Each row was made from one small tree. The marks that hang from a mark follow it in brackets, in the order of their numbers. Every link used is in the known rows. Write each row's tree.
In the rows, zero is written as 128.
Known rows:
k324(k832(k128(k569(k45 k250)) k398(k77))): [176 150 185 151 139 127 108 133 123 125  92 107 121 166 149 154 109  83
 157 120 121  85 140]
k398(k77(k250(k569(k45))) k832): [155 125 176 155 141 146 106 112 160  90 118 121 116 159 134 108 131  86
 113 112 148 111 127]
k398(k75 k77 k832): [135 104 159 117 155 133 101 113 159  78 153 134 105 105  84  92 121 117
 137  92 127 146  92]
k846(k569(k45 k250)): [186 112 185 118  97 109 122 101 122 153 137 170  97  84 148 120 135  83
 127 122 172 132 172]
k398(k75 k77(k250(k569)) k832): [156 128 149 155 153 139  85 120 185  61 166 115 107 149 101  77 121  87
 111  94 125 128  99]
k75(k666): [105  71 201  96 115 137 125  77 110 157 164 192 122  78 138 107 162 122
 143 110 133 127 158]
k45(k77(k250(k569))): [123 113 162 143 116 158 113  86 111 152 160 179 104 124 137  96 121 109
 141 103 159 106 163]
k250(k569(k45(k77))): [126 118 182 128 120 157 137  95 104 170 119 161 115 113 128 133 119 137
 149  95 184 117 135]
k128(k569(k45 k250)): [161 111 182 132 115 106 126 118 101 132 133 174  92 110 143 131 137  95
 136 119 149 100 174]
k398(k832): [124  90 172 112 136 138 135  85 110 140 163 185 100  83 122  96 142 136
 135 115 138 108 147]
k832(k128 k398(k77(k250(k569(k45))))): [142 151 188 142 143 158  91 111 119 108 114 100 119 177 155 137 107  56
 151 140 136 101 123]
k10(k398(k77)): [ 99  80 172  97 123 119  91  87 122 131 150 189 102  79 116  70 103  86
 150 138 151 161 144]
k10(k398): [106  84 173  91 111 120 115  69  90 156 165 206  93  69 137  73 119  98
 147 142 142 135 163]
k398(k832(k128)): [127 119 185 103 138 163 133  80  91 138 150 170  96 104 122 114 127 150
 145 112 125  97 117]
k10(k398(k77 k832) k666): [133  73 161 102 120 138 120 103 149 102 135 175 112  78 121  96 111 111
 174 115 123 154 109]
k832(k128 k398(k75(k666) k77(k250))): [129 134 196 110 132 156  70  98 137  60 140  98 130 164 152 121 129  65
 165 121  74 118 108]
k832(k398(k75)): [124 104 161 106 145 123 111  97 104 123 177 145 104  94 130 104 127  82
 163 130 121 120 137]
k832(k128): [116 107 188  94 129 154 125  76  76 167 163 185  88  89 118 111 121 125
 154 118 138 118 139]
k846(k569(k250(k77))): [167  97 153 111 100 111 117  96 138 177 164 202 114  69 106 103 110 125
 115 119 179 123 174]
k128(k569): [121  77 166 119 141 125 129 119  98 158 181 202  93  71 116 103 146 106
 150 119 144  91 168]
k10(k398(k77) k666): [124  61 163  91 113 131 110  96 135 131 146 189 104  64 117  92 104  83
 184 121 136 173 128]
k324(k569(k45 k250) k832(k128 k398)): [172 141 205 149 112 140 126  80 116 179 122 102 102 152 176 137 136  80
 143 121 114  97 158]
k398(k75(k666) k77(k250(k569(k45))) k832): [166 137 190 144 133 148  95 117 195  43 115  82 140 179 135 116 155  93
 109  85 110 122  90]
k10(k398(k75 k77 k832(k128(k569)))): [141 139 163 114 147 139  87 137 140  56 140 128 105 124 100  95 100 118
 154 108  95 105  69]

Write each row's tree:
[138  94 190 132 131 163 132  77 118 215 175 151  88  98 122  95 148 113
 138  96 121 105 148] : k324(k569 k832(k128))
[140 143 196 102 110 157  70  85 154  28 124 110 122 161 147  86 125 101
 142 111  64 125  83] : k10(k398(k75(k666) k77(k250) k832(k128)))
[162 127 205 143 102 194 124  70 106 189 107 110  93 160 167 127 149 103
 152  87 116  80 159] : k324(k569(k45(k77(k250))) k832(k128))
[123 124 188 116 155 141  87 144 140  74 146 108 142 129 125 141 133  94
 178 111  86  98  87] : k832(k128(k569) k398(k75(k666) k77))
[133 137 199  82 108 152 108  74 122  78 140 137 120 121 141  97 134 147
 145 105  78 115  80] : k10(k398(k75(k666) k832(k128)))
[150 124 182 133 103 129 127 117  94 134 106 171 102 119 146 146 121 124
 155 100 157  96 166] : k128(k569(k45(k77) k250))
[155 127 187 153 117 134 116  80 120 185 163 127  97 131 161 110 130  88
 143 121 108 101 162] : k324(k569(k250) k832(k128 k398))
[151 112 180 102  99 121 127  76 109 161 114 179 113 114 118 129 110 132
 116 121 170 123 168] : k569(k45 k250(k77))
[136 114 160  97 124 123 110  84 123  91 161 158  95  93 123  68 122 118
 139 118 110 126 113] : k10(k398(k75 k832))
[150  90 186 156 135 136  78 103 195 110 164  76 135 152 157  89 174  38
 140 105  72 118 144] : k324(k569 k832(k398(k75(k666) k77(k250))))
[154 155 208 112 121 183 131 126 113  77  86 102 138 151 140 173 150 177
 167  66  92  61  74] : k398(k75(k666) k832(k128(k569(k45(k77)))))
[152 133 192 120 140 161 144 120  89 123 118 145 102 123 135 149 144 141
 149 110 120  57 119] : k398(k832(k128(k569(k45))))
[139 126 147 150 157 126  73 122 163  79 176 108 114 149 124  90 110  40
 141 126 124 129 122] : k832(k398(k75 k77(k250(k569))))
[144  79 154  90 121 127 101 107 155  95 153 158 101  74  98  86 100  76
 182 101 117 184  97] : k10(k398(k75 k77) k666)
[135 110 191 113 101 164 120  74  82 142 106 160  98 132 160 125 135 101
 157 113 147 101 176] : k569(k45(k77(k250)))
[173 153 181 123 115 143 134 115 110 120  97 151 115 146 120 159 112 172
 123 110 133  57 124] : k398(k832(k128(k569(k45 k250(k77)))))
[119  97 189  83 103 121 103  74 126 107 164 166 117  89 139  79 142 104
 148 114 106 146 126] : k10(k398(k75(k666)))
[171 100 148 110 116 139  90 105 172  42 142 133 101 121 128  78 113  70
 167 106  82 149 100] : k10(k398(k75 k77(k250) k832) k666)
[168 151 192 140 132 134 109 135 131  76  94 127 104 154 124 151 112 123
 136 103 129  97 109] : k398(k77 k832(k128(k569(k45 k250))))
[120 102 160 112 157 120  90 114 136  98 161 128 114 104 109 104 110  69
 165 126 127 146 116] : k832(k398(k75 k77))
[131 109 187  92 110 127 109  79 139  79 151 151 125 102 142  82 147 132
 137 109  93 127 107] : k10(k398(k75(k666) k832))
[175 159 151 122 129 135 114 122 137  90 145 145 110 137  87 127 101 172
 122  92 108  72  99] : k398(k75 k832(k128(k569(k250(k77)))))
[142 125 193 115  91 134 126  78  92 143  97 170 101 120 148 137 110 128
 150 102 168 133 164] : k569(k45(k77) k250)
[134 102 187 104 128 139 123  90 142  92 159 145 127 102 126 105 164 141
 133  88 101 118 108] : k398(k75(k666) k832)
[130 129 190 108 143 145 111 128 106 100 163 125 132 118 146 141 148 107
 177 116  78  72 107] : k832(k128(k569) k398(k75(k666)))
[158 122 162  90 124 158 105 106 151  64 130 127 104 108 103 108  91 117
 181  93  88 154  50] : k10(k398(k75 k77 k832(k128)) k666)
[163 149 188 134 132 131  88 139 171  34 131 115 126 151 112 130 128 136
 135  77  85 113  75] : k398(k75(k666) k77 k832(k128(k569(k250))))
[132 106 170 116 127 141 139  93 123 184 136 170 126 108  99 125 118 142
 115 113 187 108 140] : k250(k77 k569(k45))
[112 113 173 124 163 141  99 141 104 122 150 147 114 113 125 134 110  87
 179 138 123  89 125] : k832(k128(k569) k398(k77))
[127  96 185 109 141 138 100 107 175  66 144 128 136 114 105 104 147 129
 134  84 108 145  89] : k398(k75(k666) k77 k832)
[168 134 181 146 150 156 105 128 112 122 102  98 119 176 164 141 132  57
 166 129  98  53 153] : k324(k832(k128(k569(k45)) k398(k77(k250))))
[137 104 173  93 118 163 115  97 133 100 122 161 108  98 121 112  97 124
 183 110 108 144  81] : k10(k398(k77 k832(k128)) k666)
